Every row comes from one small tree of marks. Brackets hold a mark, then the marks that hang from it, in the order of their numbers. Every link used is in the known rows. Which tree was each row made from?
In the rows, zero is written as 128.
Known rows:
(z_542 (z_4 (z_532 z_387))): [ 93 135 158 139 130 119 137 113 129 169 120 145 138 157  94 127 157 147
 125 135 137 157 157 123 125 150 161 101 134 153 134 115 105  66 104 156
 167  84  99  69 144 143 102  71 133 158 131  61 168 160 146 127 164 156
 153 170 130 105  97 146 124 125 107 110 121 112 151 156 154 114  91 143]
(z_535 (z_105 z_99 z_532)): [114 119 168 138 114 139 167 143 120 139 119 135 132 148 130  97 152 141
  83 128 164 169 125 136 130 117 193  93 118 130 130 114 105  85 103 135
 108 117  95 125 148  98 115 125 166 103 106 105 140 136 144 103 161 138
 149 139 149  78 118 174 139 130  47 114 122 171 133 165 150 105 102 158]
(z_870 z_522): [ 87 173 129 155 125  84 169 155 142 165  98 148 141 124 123 159 137 159
 107 145 115 165 169 108 121 156 188 132 111 125 116 118  88  82  94 147
 122  67 100 140 138 133  87  92 149 141 127 113 112 133 118 105 192 130
 118 179 128  85 129 176 138 134 111 100 123 133 153 121 142 119 112 156]
(z_542 (z_4 z_532)): [ 98 131 160 145 129 116 140 130 131 161 123 151 134 159 100 124 147 155
 134 135 138 156 148 119 123 142 159 110 140 146 129 115 104  68 107 145
 149  76  93  80 143 115 116  77 134 155 137  68 162 152 139 118 170 149
 149 155 134 106 107 155 136 129  91 111 127 116 148 158 152 121  78 154]
(z_387 z_532): [124 109 159 143 130  91 172 121 126 154 115 148 136 141 135 127 135 157
 132 157 126 160 148 132 123 144 166 119 149 126 106 112  90  75 123 142
 138  72 105 123 121 110  89  80 167 141 109 122 137 133 152 107 179 162
 150 156 121  80 102 147 117 122  95 113 135 135 145 152 151 126 109 149]
(z_54 z_4): [106 132 176 156 133 111 160 166 130 159 119 146 130 146 150 133 150 148
 137 127 145 170 163 125 131 155 192 123 132 131 112 102 105  84  92 149
 140  80  90 141 136 106 135  90 159 151 130  53 136 136 129  95 249 137
 129 121 132  98 117 160 133 133  97 113  99 130 121 142 160 112  90 156]
(z_99 (z_105 z_532)): [128 133 167 156 123 129 140 141 119 142 125 179 139 127 159 141 145 152
 103 131 150 169 144 113 150 133 202 109 143 117 126 144 102  74 105 117
 132  60  93 130 162 109  96 138 171 106 124 109 145 130 123 100 155 131
 148 138 134  56  99 169 137 140  98 100 133 149 115 161 155 138  99 152]
(z_535 (z_4 (z_532 z_522) z_542) (z_105 z_99)): [118 133 156 147 116 124 146 150 155 139 145 125 119 173  86  87 156 161
 118  92 156 149 137 132 117  88 153  90  87 152 121 117  99  76  84 166
 121 112 128 127 135 113 149 110 116 112 100  99 168 158 171 127 131 125
 134 115 138 106 102 159 134 131   8 112 152 142 150 163 137  95  92 183]
(z_99 (z_105 (z_532 z_387))): [128 137 165 151 122 128 137 124 116 151 120 169 144 127 152 142 154 142
  95 135 148 168 154 119 153 144 202 102 138 124 131 141  98  73 100 134
 151  68  95 121 163 138  83 132 171 110 118 104 150 139 131 109 149 135
 153 153 131  58  89 160 124 137 111  99 123 142 121 160 159 134 115 138]
(z_99 (z_105 (z_532 z_387 z_522))): [122 175 154 153 114 145 139 127 125 152 116 170 149 115 148 144 155 146
  89 144 132 158 165 114 155 136 193 110 122 131 137 136  92  70  99 143
 155  68 103 131 156 156  74 134 157 114 110 122 149 137 135 108 137 127
 146 164 131  56  91 171 133 148 118 102 130 141 124 154 137 128 123 132]
(z_4 (z_532 z_387)): [112 119 148 144 133 104 159 120 126 172 122 148 139 129 108 126 153 144
 124 149 130 155 154 128 121 156 144  93 135 140 111 123  91  76 105 153
 160  85  88  93 130 146  97  86 159 136 115  97 154 141 138 123 159 194
 144 178 110 102  98 133 117 122 109 113 131 118 145 146 155 114 124 145]
(z_158 z_522): [ 98  84 157 156 141 124 170 144 132 152  93 140 129 118 128 165 157 167
 122 151 141 159 154 106 122 151 190 137 120 142 103 117  75  78  98 142
 106  61  87 142 117 119  97 107 134 138 134 106 118 127 116  96 184 127
 103 157 138  71 133 172 135 139  84 103 115 146 150 123 141 131 112 150]
(z_542 z_4): [ 82 138 167 141 129 123 153 135 131 157 109 141 132 159 104 143 151 157
 123 128 142 163 147 118 123 152 201 125 134 142 130 105 111  72 106 143
 141  77  95  87 143 115 105  78 138 153 145  49 142 156 123 111 195 120
 140 152 132  94 117 166 127 132  96 110 105 131 135 142 157 128  80 148]
(z_54 (z_4 z_532 z_542) z_105): [128 138 171 157 151  84 143 175 136 150 170 169 133 149 122 114 144 149
 143 107 162 177 150 124 138 112 170 105 120 142 143 139 106  74  82 163
 136 119  76 139 126 103 187 127 139 116 110  59 196 138 168 135 192 151
 128 110 131 119  89 144 102 126  63 108 151 110 119 177 149 114 102 177]
(z_105 (z_532 z_387)): [124 130 153 137 122 129 158 131 113 184 114 158 143 124 141 133 155 129
  98 151 136 154 156 128 139 153 199 111 131 133 106 115  92  71 107 149
 154  88  76 110 144 135  90  87 165 136 116 115 140 145 140 106 167 173
 151 161 112  84  98 145 122 126 109 115 114 152 127 152 149 117 119 136]
(z_542 (z_4 (z_532 z_387 z_522))): [ 90 173 152 142 123 133 138 114 135 171 113 141 142 141  91 128 157 148
 120 144 120 146 168 120 127 145 151 111 120 159 138 110  98  64 100 168
 170  83 105  79 140 159  95  74 118 167 126  82 165 160 150 127 154 149
 148 181 131 103 100 158 132 136 111 115 127 108 157 151 134 108 102 133]
(z_535 (z_4 (z_532 z_387 z_522) z_542) (z_105 z_99)): [115 137 150 141 113 127 145 131 154 146 144 117 125 171  78  86 166 154
 110  97 154 147 147 137 117  97 153  85  79 160 124 115  96  74  76 178
 140 119 133 119 139 142 136 104 115 116  94  92 173 168 177 134 122 130
 141 130 133 108  92 151 119 129  22 113 142 137 151 161 142  93 106 174]
(z_535 (z_4 z_532 z_542) (z_105 z_99)): [122  97 160 144 120 107 146 148 148 137 151 127 115 186  88  84 156 158
 125  82 172 157 128 137 117  97 161  81 101 149 116 122 106  77  85 153
 119 111 120 119 141  97 156 106 131 106 108  79 170 161 166 128 141 132
 142 107 140 110  98 147 124 120   4 110 144 146 147 168 159 102  84 196]
(z_105 z_99): [ 82 113 171 135 115 114 185 140 122 146 102 135 140 146 117 106 144 142
  98 143 145 165 131 131 108 131 200 108 124 126 113  94 100  95 105 122
 132  88  96 123 145 110 116 107 164 124 122  98 113 157 122  98 201 129
 121 165 134  87 126 179 132 120  85 107  99 152 128 139 148 122 114 171]
(z_4 (z_532 z_387 z_522)): [107 166 135 148 124 124 162 123 135 174 115 142 145 111 106 129 150 148
 117 162 112 144 167 119 123 146 134 106 117 146 118 118  82  73 102 164
 165  85  98 108 125 165  86  90 144 144 105 125 151 138 144 123 145 186
 136 189 108  98 100 148 129 133 117 115 138 115 151 141 130 104 133 135]
(z_542 (z_4 (z_532 z_522))): [ 93 169 150 147 125 133 139 135 137 159 117 147 134 145  97 127 146 159
 127 144 122 146 160 113 128 133 150 117 125 150 133 111  99  65 106 155
 150  75 102  92 138 131 110  83 119 159 133  88 158 152 143 119 157 142
 143 168 134 104 110 169 148 139  96 114 134 116 154 153 134 114  88 147]
(z_54 (z_105 z_99 (z_532 z_387))): [107 137 175 135 119 131 157 138 115 159 125 155 151 130 113  97 161 125
  77 138 154 176 141 134 135 120 209  91 122 128 146 115 111  87  91 147
 139 140  67 125 155 130 122 138 154 111  93 113 152 171 154 113 163 141
 144 144 151  82 106 168 122 121  85 111 112 150 124 167 142 111 128 148]

Which tree is each row?
[123 139 180 164 146 106 133 171 136 149 152 163 132 140 124 111 153 150
 139 119 152 182 155 125 143 133 157  97 135 130 144 130 117  82  83 158
 135 122  67 141 137 104 165 128 146 131 106  62 180 139 156 112 209 158
 139 101 153 107 105 151 136 134  79 116 134 113 127 170 154  99  92 158]
(z_54 (z_4 z_532) z_105)
[124 171 156 158 116 143 142 145 126 142 120 174 144 116 155 143 145 156
  99 143 135 161 153 110 152 125 194 119 127 122 132 136  96  71 107 131
 139  59  99 141 155 126  88 140 158 111 117 128 144 129 129  99 145 122
 142 151 135  53  99 182 149 152 106 101 137 148 119 156 134 132 108 144]
(z_99 (z_105 (z_532 z_522)))
[111 182 184 146 117 152 138 158 125 164 134 155 150 127 143  85 166 119
  89 135 141 177 168 135 152 107 197 101 105 141 156 102 111  85  71 173
 156 142  79 158 160 141 149 139 134 140  88 101 164 168 177 101 203 121
 139 124 168  91 106 180 139 137  87 116 109 137 123 172 123  90 119 142]
(z_54 z_4 (z_105 z_99 (z_532 z_387 z_522)))
[129 191 165 150 135 124 139 168 134 171 157 168 147 128 142 123 157 130
 114 118 152 168 168 124 154 110 204 121  97 150 151 125 102  67  71 185
 152 129  81 150 136 137 161 128 128 132 100  83 190 151 180 130 180 134
 133 123 129 104  82 154 101 137  81 111 134 120 114 176 124 109 118 146]
(z_54 (z_4 z_542) (z_105 (z_532 z_387 z_522)))
[123 146 153 136 105 148 143 139 144 158 140 127 126 166 107  92 169 141
  90  99 159 148 151 137 132  95 198  95  76 157 119 105 100  69  76 174
 136 123 125 129 150 134 130 106 120 115  94 107 162 171 179 121 134 114
 145 120 139  93  94 161 123 133  23 113 126 159 140 163 139  97 105 163]
(z_535 (z_4 z_542) (z_105 z_99 (z_532 z_387 z_522)))
[134 186 165 154 138 121 141 191 133 161 162 174 142 132 145 123 145 140
 120 117 150 168 160 119 154 101 204 128 101 142 145 123 104  68  75 170
 134 120  76 160 133 110 176 132 131 124 107  94 185 142 175 121 188 127
 128 108 135 104  91 165 116 141  68 111 141 128 107 177 123 112 103 162]
(z_54 (z_4 z_542) (z_105 (z_532 z_522)))
[131 116 164 152 120 142 132 159 140 149 135 137 108 166 120 120 166 158
 113  98 162 161 147 128 144 139 188  96 117 131 106 118 117  70  91 156
 113 110  95 127 146  91 120  97 143 124 106  85 150 150 146  98 165 136
 163  77 150  82 111 150 159 139  33 119 123 163 135 161 170  94  68 153]
(z_535 z_4 (z_105 z_532))
[124 142 177 138 130 115 145 160 121 163 156 164 146 146 140  86 160 116
 102 108 171 180 150 138 143  97 216  99 104 144 153 118 109  79  71 165
 150 139  81 146 155 120 181 133 144 120  99  75 185 167 184 124 195 127
 134 120 146 106  87 160  94 120  65 105 117 134 108 184 135 112 118 169]
(z_54 (z_4 z_542) (z_105 z_99 (z_532 z_387)))
[115 169 170 152 133 107 150 175 139 149 160 160 144 141 116  81 145 140
 124 116 152 170 147 127 130  81 166 103  97 151 157 118 101  82  75 167
 138 129  91 155 136 117 192 140 126 121  99  90 187 155 182 131 183 129
 118 128 144 118  99 172 116 129  56 110 146 112 127 176 119 105 115 183]
(z_54 (z_4 (z_532 z_522) z_542) (z_105 z_99))
[120 142 176 160 143 108 135 155 133 157 149 157 137 137 119 112 164 140
 132 122 148 185 164 131 144 144 158  90 133 137 150 129 113  81  75 175
 156 131  72 131 138 133 153 121 145 136 100  55 186 146 162 121 204 165
 143 117 145 110  93 142 121 131  93 114 127 106 131 170 156  98 109 145]
(z_54 (z_4 (z_532 z_387)) z_105)
[107 120 160 127 109 139 165 124 106 180 107 150 150 132 138  89 156 115
  77 153 142 160 147 141 125 126 205  95 123 136 114  96  95  81 100 139
 155 100  89 118 162 133 104 101 166 130 109 128 130 167 151 101 171 150
 144 175 133  85 106 168 126 117  94 110  99 158 129 158 139 113 128 151]
(z_105 z_99 (z_532 z_387))
[142 117 155 147 128 122 139 161 144 152 151 141 112 173 117 124 156 157
 118  85 172 156 138 129 138 116 200 105 103 142 103 128 106  63  85 159
 114 105 106 124 135  89 141  96 139 109 113  81 166 150 160 118 150 133
 152  85 126  94  94 140 124 133  13 112 137 161 127 167 165 109  75 173]
(z_535 (z_4 z_542) (z_105 z_532))
[118 100 158 138 118 111 145 128 147 149 148 121 119 182  81  84 168 149
 113  85 171 155 137 142 117 109 162  74  94 154 121 121 103  78  79 169
 138 120 125 105 142 127 140 101 129 111  98  67 172 166 173 136 135 141
 147 122 133 111  90 138 109 116  17 110 134 140 152 165 161  99  99 181]
(z_535 (z_4 (z_532 z_387) z_542) (z_105 z_99))
[124 146 142 150 123 119 138 136 160 154 150 124 119 162  82 123 164 164
 124  95 150 143 156 127 128 122 150  96  86 158 118 128  95  63  80 187
 140 110 126 109 125 144 124  92 116 119 101  83 179 150 170 139 125 150
 144 124 118 107  85 132 113 134  33 114 152 128 151 156 151  93 100 161]
(z_535 (z_4 (z_532 z_387 z_522) z_542) z_105)
[129 106 149 146 131 104 137 136 151 152 152 128 115 175  84 118 166 162
 133  85 165 155 148 133 124 131 159  86 102 153 114 135 103  67  79 174
 137 111 117 102 129 126 131  88 130 112 107  59 183 152 163 140 134 154
 151 111 116 111  86 121 105 124  29 113 145 133 146 161 169 101  94 167]
(z_535 (z_4 (z_532 z_387) z_542) z_105)
[ 99 169 149 131 100 159 165 129 115 180 101 146 156 116 136  94 155 119
  71 166 123 147 157 136 127 113 191 106 105 144 118  89  86  81  99 152
 160  98  98 132 156 153  94 106 144 140 102 156 130 166 156 100 159 140
 137 186 134  81 107 182 141 131 103 114 107 157 135 154 113 103 137 142]
(z_105 z_99 (z_532 z_387 z_522))
[126 141 181 143 132 111 147 181 120 158 159 171 141 151 149  83 148 126
 110 108 174 181 141 133 141  88 216 107 111 141 146 117 110  81  76 154
 131 132  76 156 153  92 194 139 143 117 105  85 179 161 176 118 201 120
 128 104 151 104  95 170 109 122  49 107 126 139 104 184 134 115 104 184]
(z_54 (z_4 z_542) (z_105 z_99 z_532))
[118 181 175 141 122 129 145 165 128 168 153 162 151 135 139  88 158 119
  96 119 154 172 161 134 147  89 209 110  89 151 155 110 104  77  68 177
 154 139  89 158 150 137 171 137 127 122  94  95 182 168 189 124 183 117
 129 133 146 104  89 172 105 130  69 110 124 134 116 178 116 107 124 161]
(z_54 (z_4 z_542) (z_105 z_99 (z_532 z_387 z_522)))
[113 182 182 151 119 148 142 179 127 156 139 162 145 132 148  84 156 129
  99 134 145 179 160 129 150  99 197 105 111 134 151 102 114  85  79 160
 135 135  75 169 154 112 164 143 136 136  95 108 158 160 170  96 207 116
 133 105 173  90 114 190 157 142  73 117 117 143 121 175 121  92 106 153]
(z_54 z_4 (z_105 z_99 (z_532 z_522)))
[113  97 170 150 115 129 139 143 145 133 135 122 113 179  91  80 163 159
 114  97 160 163 134 138 120 119 149  71 116 136 117 112 114  85  89 154
 120 115 110 121 150 101 136 107 138 119 103  83 152 163 154 104 160 138
 152 100 163  96 116 158 159 129  17 117 128 150 156 162 164  90  79 174]
(z_535 (z_4 z_532) (z_105 z_99))
[ 98 103 179 146 112 133 150 145 146 128 122 110 113 180  95  98 168 160
 105  92 167 170 137 137 120 129 192  90 107 133 115 102 118  89  88 148
 115 118 114 126 151 103 126 106 141 115 109  65 132 168 138  99 186 110
 142  95 159  84 125 167 150 132  23 114 104 161 142 148 170  94  80 165]
(z_535 z_4 (z_105 z_99))
[119 110 170 139 106 152 137 132 133 154 126 122 121 171 113  88 180 138
  89 103 162 166 148 144 138 123 195  77 108 138 117 105 116  79  83 160
 134 126 110 122 163 120 117 102 140 123  97  90 146 175 160 101 160 127
 161 103 160  84 108 157 148 130  36 117 106 167 143 164 165  91  91 153]
(z_535 z_4 (z_105 z_99 (z_532 z_387)))
